Each row comes from the steps of one path. Every step used is in the known rows, and no mark comes twice. Write the path behind each row, first mark first.
In the rows, zero is written as 128.
Known rows:
romip/vezol/mupu/fugagis/robape/fabu: [ 86 131 110 111 119  73 152 110 129 107  85 114  75  99 189  93 165 139
 113 156 153 111 197 113 166 127  91 134 136 124  94 146 148  62  73 122
 129 168 122  70 182 103 125 131 147 141 121 131 116 112 126 103 132 142
 161 120 175 136  84 129 122 170]
masose/vezol/mupu/fugagis: [123 124 126 119 134 104 186 131 133 145 108 141  92 115 125  99 173 104
 137 161 130 165 160  89 163 150 108 113 141 121  89 135 181  85 120  85
 104  84 112  93 160 147 147 181 133  91  73 141 115  85 130 111 175 112
  88 112 175 151 121 145 137 190]
bodoso/mupu/fugagis/robape/romip/vezol: [118 138 122 133 106 137 167 104 121 138  91 100 113  82 141 120 187 149
 124 157 136 135 227 124 132 140  88 105 134 108 115 156 134  74  84  90
 140 192 118  99 152 148 138 155  98 150  64 106 140  90  79 104 140 130
 168  78 165  88 135 178 128 176]
robape/fabu/vezol: [ 95 145 103 139 178  83 129 109  96 120  48 116  80 123 205 101 142 128
 113 166 145 112 161 110 162  82 109 110 158 112  96 113 124 106 116 130
 122 107 114 123 127 101 119 139 112 134 127 140 112 149  79  67 134 128
 124 115 162 125  96 147 147 164]
bodoso/robape/fugagis/mupu: [ 99 108 104 108 133 100 124  79 120 136  87  99 119 133 198 123 192 138
 155 153 154 146 213 140 127 166 101  84 176 113 103 145 192  69  89 128
 160 120 135 147 165 125 162 133 116 132 135 109 100 113  95 152 115 121
 186  54 163 185 123 103 138 148]
masose/vezol/mupu: [117 141 117 174 120 129 163  99 136 148 115 142 110 139 145 126 179 117
 132 162 120 180 158 124 159 157  82 114 222 130  72 151 168  89 101 144
 132  81 122 146 155 158 126 179 131  97 110 137 141 136 104 145 143 154
  67 129 165 152 121 106 123 206]
getib/mupu/fugagis/robape/fabu: [ 79 130  83 102 128  67 126 117 129 101  92 116  76 100 191  87 148 133
 111 156 150  91 185  97 166 113 102 126 146 117  96 129 141  61  84 126
 125 153 127  69 192  92 124 109 137 141 139 129 121 123 130 104 120 137
 176 106 170 146  83 130 119 158]
romip/robape: [104 136 103 111 111 124 135 102 111 138 111 111 121 117 203  81 132 124
 155 140 146 109 187 128 128 159  62 118 194 127 113 144 114  93  76 106
 135 188 155  98 143 108 145 127  89 128 110 125 131 118 145 117 143 110
 182  64 124 117 118 176 135 160]
gabo/dibevi: [105 142  79 135 136 125 127 114 101 126 165 109 121 133 178 111 163 159
 152 151 145  94 158 141 132 109  95 112 182 144 138 152  69 121 102  75
 127 148 109 137  86 120 153 142  69 138 102 151 121 146 177  96 117 154
 122  80  98 127 151  96 144 155]
masose/vezol/mupu/fugagis/robape: [111 133 127 102 124  95 146 102 112 105  90 124  83  82 152  97 166 109
 113 156 128 169 194  99 174 141  94 104 126  99 100 134 173  74 104 102
 116 139 116  91 166 119 146 170 120 114  74 128 110 112 139 144 155 152
 162 123 151 128  99 111 103 164]
masose/robape/fugagis/mupu: [108 117 107 124 110  96 107  75 142 114 104 104 120 120 202 120 194 117
 148 153 154 135 209 131 133 159 102  85 148 105  98 162 165  67  95 120
 152 115 145 146 156 114 150 140 111 141 118 118 108 109 103 165 147 127
 168  86 160 181 114  87 145 162]
fabu/robape/romip/vezol: [118 159 112 151 122 130 164  97 132 140  84 110  97  82 166 110 164 139
 130 174 138 121 216 123 129 135  86 107 154  92 118 160 105  87  77  93
 140 191 124 115 139 147 140 142  97 142  80 120 139 121  64  94 165 122
 147  64 151  89 121 180 146 194]
robape/fugagis/mupu/getib: [117 151  94 146 133 127 142 113 153 113  68 137  89 149 184 127 175 138
 143 149 124 156 182 105 130 134 109  85 115 137  86 138 180  74 118 101
 131 153 129 125 147 134 160 144  98 145 132  98 115 143 130 112 131 177
 186  83 138 183  91 153 118 156]
getib/mupu/fugagis/robape/fabu/vezol: [ 95 148 109 116 178  69 127 105  90 118  31 113  52 108 211  82 135 114
 103 175 151 119 188  97 169  80 109 111 146 112  92 110 150  84 114 128
 125 103 107  99 153  90 120 143 124 128 113 140 115 146  87  80 136 130
 150 106 175 120  96 146 136 163]
masose/vezol: [ 93 163  73 164 119 125 133 130 130 119 106 134 113 111 154 123 169 125
 123 151 101 159 144 116 155 124  96  94 180 118  75 112 118 124 104 112
 117  96 133 154 133 134 125 162  92 104  84 138 128 138  58 144 160 157
  90 118 153 147 107 103 110 175]
masose/robape/fabu/vezol: [ 91 161  99 136 167  76 110  96 100 115  67 120  78 100 215  84 145 111
 104 166 148 117 177 114 170  96  99 114 166 106  86 116  98 104 109 122
 123  98 111 115 121  96 110 139 113 131 114 148 121 151  88  85 149 130
 124 121 161 121  90 141 144 174]
gabo/getib/mupu/fugagis: [116 136  89 122 149 116 150 134 129 152 106 135  94 128 143  85 141 119
 146 161 138 119 159  76 140 133 111 107 149 136 110 127 156  85 127  77
 117  76 123  80 157 131 154 147 120 112 101 130 123  91 160  91 145  94
 129  83 162 151 133 190 146 163]
fabu/robape/romip: [112 140  69 156 169 107 131  88 133 123 113 118  90  76 167 100 158 116
 117 192 134 107 202  89 157 157 108  97 179  43 139 140  77  73  88  95
 134 186 124 112 152 140 151 102  88 134 107 128 133 154 107  94 148 117
 176  49 156 106  74 164 134 192]
fugagis/mupu/getib: [113 153 103 151 119 140 145 121 150 109  77 144  94 145 179 140 160 137
 148 137 110 156 172 107 135 115 108  93 116 142  87 151 175  88 127 111
 125 164 126 133 144 136 146 147 102 148 128  90 115 155 132 117 122 186
 181 117 117 167  97 161 101 156]
getib/mupu: [105 139  94 130 115 137 123 116 132 151 114 122 123 142 154 107 125 126
 141 158 133 116 153  99 127 101  93 108 213 131 102 139 165  89 107 147
 139  78 131 117 175 144 125 129 114 122 155 118 163 140 122 122 111 117
 129  89 137 147 142 154 142 166]
robape/fabu/vezol/mupu/fugagis: [123 113 140 108 163  82 181 119 121 147  81 132  72 126 146  89 161 104
 133 168 154 142 168  87 167 131 115 121 126 119 102 135 184  78 123  93
 107  90 102  79 154 134 146 170 142 106  95 142 106  89 136  72 163 101
 105 112 180 142 116 165 155 187]
fabu/vezol: [114 146 118 134 175 110 129 104  85 125  56 119  96 127 172 109 139 121
 120 162 133 139 153 105 153  84 107  96 146 104 111 112 136 122 133 118
 116  98 110 138 109 120 131 159  93 128 105 133 110 140  87  81 147 127
 124 106 133 112 116 151 148 154]
bodoso/mupu: [ 95  98 117 139 118 141 136 114 107 130 141 108 190 118 154 140 161 157
 134 124 138 150 141 122 122 146  93  93 221 138 124 126 130 106 121 139
 147  97 110 120 135 169 117 137  98 128 135 104 135 122 118  90  93 116
 158  84 150 133 157 152 148 128]
robape/fugagis: [112 122  86 122 149 103 126 100 125 117 102 106 127 123 154  99 179 143
 126 160 157 112 160 104 130 160  99  90 152  99 126 113 137  89  94  97
 134 116 136 110 142 134 157 130  87 129 133 138 121  94 129 102 144 104
 149  38 163 166 100 121 158 148]
masose/vezol/mupu/fugagis/robape/fabu: [ 82 136  92 118 129  64 139 115 130 100  90 123  67  96 193  92 170 129
 105 162 141 119 189 108 178 134  96 127 153 116  81 131 141  65  81 123
 124 147 124  80 183  99 122 129 143 128 118 137 116 125 119 115 134 152
 149 125 184 151  73 111 110 173]

Which path is each row?
[104 122 117  83 125  95 128 109 105  88  92 112  96  77 144  98 153 120
 116 144 132 137 183  91 164 125 101 102  94  89 126 126 154  85 108  87
 111 164 119  82 154 111 152 147 103 136  84 119 100 110 150 126 152 142
 198 111 133 118  98 127 106 135] => mupu/fugagis/robape
[116 124 147  92 111 104 156  99 109 108  84 116  86  84 146 101 164 121
 122 150 139 158 205 107 161 135  85 109 110 103 113 151 176  71  98 101
 120 158 115  77 165 127 148 169 123 128  76 122 108 101 145 131 152 145
 171 118 142 115 113 131 113 161] => romip/vezol/mupu/fugagis/robape
[134 124 144 113 140 103 204 110 136 154  96 129  80  93 135  89 167 108
 139 176 148 150 201  91 153 158 101 118 130 103 114 156 172  69 101  72
 114 131 109  74 161 156 155 169 136 107  72 134 118  85 127  87 184  95
 118  85 175 121 123 182 156 204] => fabu/robape/romip/vezol/mupu/fugagis
[107 139 101 106 132 104 119 106 107 109  89 120  82  86 161  87 144 121
 120 155 135 132 194  91 159 129  94  99 132 108 114 131 154  74 111  96
 127 134 121  78 166 110 151 146 112 131  93 121 114 117 158 132 136 140
 189 102 142 127 111 148 106 142] => gabo/getib/mupu/fugagis/robape
[117 130 143 147 162  95 150  80 105 138  65 126  74 136 190 106 161 120
 114 175 153 155 183 119 173 128  87 125 192 119  88 151 176  71 103 160
 140 100 108 118 157 129 117 159 147 123 130 137 123 146 122 101 121 144
 114 130 168 131 104 124 136 194] => fugagis/robape/fabu/vezol/mupu
[130 133  92 134 167 107 141  91 115 127  88 113  62  95 133 100 188 110
 106 186 135 128 226  90 176 151 110 104 131  56 124 143 135  52 104  91
 129 186 118  95 170 120 160 137 100 142  75 123 127 111 124 116 134 138
 182  85 171  98  84 161 106 194] => fabu/vezol/mupu/fugagis/robape/romip
[125 125  87 135 147 111 141  94 126 123 109 112  75  94 123 103 190 118
 112 178 134 122 219  91 172 162 109 103 134  58 129 152 132  46  96  93
 131 197 125  92 180 128 163 128 101 146  82 119 133 102 141 120 128 140
 184  84 167 106  82 152 102 191] => vezol/mupu/fugagis/robape/romip
[100 110 124  87 119 100 130 109  98  96 103 104 119  74 153 106 159 127
 114 137 137 152 185  99 155 136  99  96 127 101 127 123 152  82 116  99
 125 146 110  78 157 125 143 150 105 130  87 112 105 108 150 119 130 133
 204  98 147 119 116 137 114 121] => bodoso/mupu/fugagis/robape
[119 135  71 126 144 116 129 102 129 125 107 109  79  90 129  99 175 114
 113 180 132 107 220  84 163 143 110 101 139  58 128 142 129  48  99  92
 133 188 128  88 184 121 158 117  95 146  88 115 141 108 124 125 124 130
 194  73 164 107  92 161 103 183] => getib/mupu/fugagis/robape/romip
[ 78 125  87 102 132  65 125 119 126  88  92 113  80  94 188  92 157 139
 110 153 146  95 182 101 170 121 102 127 130 111 104 125 127  71  85 116
 119 170 127  71 177  92 129 112 130 146 128 130 110 121 134  99 129 143
 178 116 165 141  73 125 116 151] => mupu/fugagis/robape/fabu
[120 154 113 129 104 139 163 104 132 145  80 106  88  90 142 108 173 138
 128 169 135 124 229 117 132 124  90 109 131 105 107 160 146  69  79  96
 140 182 127  98 164 138 145 154 103 147  67 112 148  91  81 116 146 131
 159  79 158  91 130 178 124 187] => getib/mupu/fugagis/robape/romip/vezol
[134 128 138 110 118 109 192 112 140 157 115 130  93  97 119  89 181 102
 138 166 145 145 200 100 155 162  96 123 130 109 103 161 166  67 100  72
 114 123 110  74 161 148 149 176 130 113  63 131 130  68 139 105 177 101
 109 102 170 125 124 176 146 208] => masose/robape/romip/vezol/mupu/fugagis
[ 76 133  80 125 119  86 130 113 129 124 107 112  95 122 230  80 141 141
 136 149 156  73 183 125 144 145  77 138 198 139  94 140  99  77  59 127
 138 187 153  85 169  92 125  97 120 140 147 133 130 128 130  92 124 120
 169  84 163 140  86 158 134 168] => romip/robape/fabu
[110 105 114 115 118 103 128  82 135 125  84  91 109 144 218 114 181 128
 165 155 163 126 219 137 116 166  98  91 160 120 105 162 187  57  88 122
 159 149 160 139 166 110 164 135 110 142 121 111 103 105 102 147 137 117
 192  55 167 172 120 113 148 152] => romip/robape/fugagis/mupu
[ 86 122 100 111 128  69 137 111 128  98  97 118  76 103 188  92 164 135
 110 155 152 106 186 104 173 133  98 130 143 115  97 138 142  60  81 127
 125 162 123  71 185  99 130 120 144 139 135 132 113 120 139 101 124 144
 165 120 170 146  79 123 118 166] => vezol/mupu/fugagis/robape/fabu
[120 124 143  93 144  92 143  97  95 105  73 118  76  89 154  94 159 111
 113 161 139 160 197  97 173 131  94 104 114  91 114 135 177  74 118 105
 117 135 109  82 155 116 148 167 121 125  80 127 103 114 149 124 151 145
 173 120 146 114 103 129 116 158] => fabu/vezol/mupu/fugagis/robape
[122 175 117 168 163 123 165 109 133 133  59 157  64 150 181 108 155 128
 120 162 124 164 165  99 158 122  95 112 155 147  71 134 167  82 120 121
 122 129 101 104 141 144 128 159 123 125 136 118 135 166 147  74 122 182
 132 119 144 151  86 181 116 190] => robape/fabu/vezol/mupu/getib
[ 73 133  82 123 123  78 108 108 124  83  97 111  93 103 199 103 154 150
 107 152 145  91 177 116 165 118  93 124 155 111 102 132 114  76  76 140
 131 177 133  94 174  94 120 101 126 154 148 125 119 141 129 109 110 157
 179 119 152 138  71 112 110 153] => fugagis/robape/fabu
[131 182 122 173 138 141 183 105 149 142  74 154  71 121 165 107 163 129
 127 170 121 173 195 105 143 147  82 111 155 133  84 156 156  74 100 105
 131 166 105  98 146 169 137 160 115 127 112 110 148 158 140  85 142 175
 146  91 140 135  96 196 115 205] => fabu/robape/romip/vezol/mupu/getib
[ 90 136 118 121 179  72 131 104  84 109  43 107  75 101 212  93 149 126
 101 164 152 130 184 106 169  95 109 106 148 114  97 105 138  88 120 124
 125 111 101  98 142  97 119 146 120 129 108 133 104 137  89  68 130 132
 161 107 180 117 101 148 140 148] => bodoso/mupu/fugagis/robape/fabu/vezol
[118 131 143 149 161 100 160  82 109 155  71 126  76 145 201  94 152 116
 130 176 158 144 189 125 160 140  78 129 213 132  82 154 168  71  94 152
 142 106 117 113 157 126 125 158 142 116 131 141 131 138 125  92 127 126
 107 113 171 131 112 146 147 205] => romip/robape/fabu/vezol/mupu
[ 96 142 112 114 180  66 126 107  89 107  37 115  57 102 206  87 143 121
 103 167 150 122 184 101 174  87 111 109 127 103  97 108 139  92 116 116
 117 122 109 103 141  88 126 144 118 134 103 140 101 140  94  75 144 135
 154 116 169 117  88 142 135 155] => mupu/fugagis/robape/fabu/vezol
[137 115 141 115 128 115 203 120 138 160 107 127  92 117 112  98 179 118
 144 166 145 145 189  96 148 153 103 121 120 115 108 160 186  71 106  79
 115 129 112  80 162 155 154 174 132 116  74 127 123  65 132  93 168 100
 108  97 173 125 135 176 148 199] => robape/romip/vezol/mupu/fugagis
[121 147 116 128 104 133 165 105 125 134  84 106  91  85 135 113 182 144
 127 163 131 126 226 119 136 131  90 108 115  98 114 163 134  77  82  87
 133 204 124 101 149 135 144 154  97 153  60 113 134  88  81 109 155 135
 163  85 153  89 122 174 123 185] => mupu/fugagis/robape/romip/vezol
[115 134  68 147 140 124 115  91 123 108 117 107  96  92 135 116 183 128
 108 171 126 107 209 101 164 150 100  99 149  55 133 146 101  65  93 103
 136 213 136 113 165 122 153 112  81 163  98 114 139 125 121 126 115 154
 198  86 147 100  79 143  93 178] => fugagis/robape/romip
[104 152  97 158 129 152 149 129 130 120 109 139 139 127 163 130 154 152
 126 124 114 165 143 103 130 134  99  93 165 155  97 117 139 103 129 110
 128 133 102 103 131 165 127 142  89 133 134  91 140 153 148  74 103 170
 178  90 131 147 118 193 118 139] => bodoso/mupu/getib
